In the rows, zero is written as 128.
Known rows, with every way that one mark hangs from another:
(neketi gapu (liki (rori (gapa povi)) zadav)): [141  84 133 139 117 100 151 161  76 150 105 152  75 181 137 125 180 136]
(neketi (liki povi)): [130 150 123 113 129 108 151 163  95 151 113  93 136 127 113 121 164 135]
(liki (rori (gapa povi)) zadav): [147  72 113 134 103  94 130 120 120 144 119 147 110 196 134 123 166 135]
(rori gapa): [122 118 131 122 129 110 114 134 132 122 126 136 124 127 126 139 127 144]
(rori (liki neketi)): [125 148 122 133 118  92 129 143 142 148 110  88 138 167 127 116 167 136]
(gapa (povi (liki (neketi (gapu zadav)) rori))): [149 137 112 170  96  84 160 162  96 155 124  94  96 221 186 132 177 104]
(neketi (liki (zadav gapu))): [139 109 130 120 127 119 124 144 130 147 118 166 113 156 147 114 173 136]
(zadav gapu): [136 117 126 116 125 151 116 132 141 126 135 154 129 118 152 139 145 124]
(povi liki): [128 144 122 121 129  83 139 134 118 141 125 109 127 135 140 124 106 134]
(povi (liki neketi (rori gapa) (zadav gapu))): [141  95 104 131  94  27 108 118 152 157 116 147 102 234 173 142 168 130]
(povi (liki (rori gapa))): [130 111 111 112 116  47 131 115 111 141 116 118 118 154 138 138 114 130]
(neketi (gapu zadav)): [132 145 133 139 132 140 136 144 119 119 133 147 101 147 164 128 151 117]
(liki (neketi gapu) (rori (gapa povi)) zadav): [141  87 126 166  96  90 133 147 111 148 115 143  78 237 151 144 190 128]
(povi (liki neketi rori)): [132 129 108 146  99  48 139 123 121 157 117  91 116 197 149 134 136 110]
(neketi gapu (liki povi (rori gapa) zadav)): [134 110 120 110 120  57 148 149  82 154  98 140  85 186 128 133 188 135]
(rori (liki zadav)): [131 127 118 107 131  84 129 117 145 147 108 132 129 170 125  94 161 147]
(liki neketi povi (rori gapa) (zadav gapu)): [146  99  99 120  89  57 110 119 152 154 116 141 116 235 155 151 213 128]

Rows:
[156  97 101 150  86  71 135 136 133 170 121 125 111 242 178 127 186 117] | (gapa (povi (liki neketi rori (zadav gapu))))
[129  94 126 152 105  62 120 122 129 142 111 154  71 231 149 148 175 124] | (liki (neketi gapu) (rori gapa) zadav)
[137 133 105 100 110  54 110 148 165 158 106 123 139 214 143 128 223 158] | (rori gapa (liki neketi povi (zadav gapu)))
[141  87 117 133 106 116 135 133 107 135 123 124 124 149 130 139 152 128] | (liki (rori (gapa povi)))
[139 113 122 146 107 110 106 130 169 145 128 157 112 210 162 133 183 128] | (liki neketi (zadav gapu))
[138 135 102 137  94  76 139 122 121 153 117  85 124 197 129 144 183 108] | (liki neketi povi rori)
[145  82 112 162  89  76 125 132 134 154 116 127 110 239 140 130 188 130] | (liki neketi (rori (gapa povi)) zadav)
[142 131 117 165 105  67 140 157 132 168 122  99 117 235 155 115 161 139] | (gapa (povi (liki neketi zadav)))
[137 139 111 141  98  70 132 142 115 138 118 112 103 213 162 155 204 114] | (liki (neketi (gapu zadav)) povi (rori gapa))
[132 107 107 141  96   6 120 114 138 158 111 121 101 245 148 131 151 133] | (povi (liki neketi (rori gapa) zadav))
[136 145 131 151 116 107 137 188 125 140 115 103 120 188 163 123 207 145] | (rori (gapa povi) (liki (neketi (gapu zadav))))
[128 101 126 120 118  87 135 138  97 138 109 127 113 131 120 131 146 128] | (neketi (liki (rori gapa)))
[130 149 142 141 136 133 148 174  95 130 122 136  97 133 155 116 163 121] | (neketi (gapu zadav) liki)
[144 134 102  78 126  88 127 129 147 155 110 133 148 171 141 110 202 146] | (rori (liki povi (zadav gapu)))
[139 121 118 116 120  79 162 138  77 160 100 132  88 186 131 123 188 120] | (neketi gapu (liki povi rori zadav))
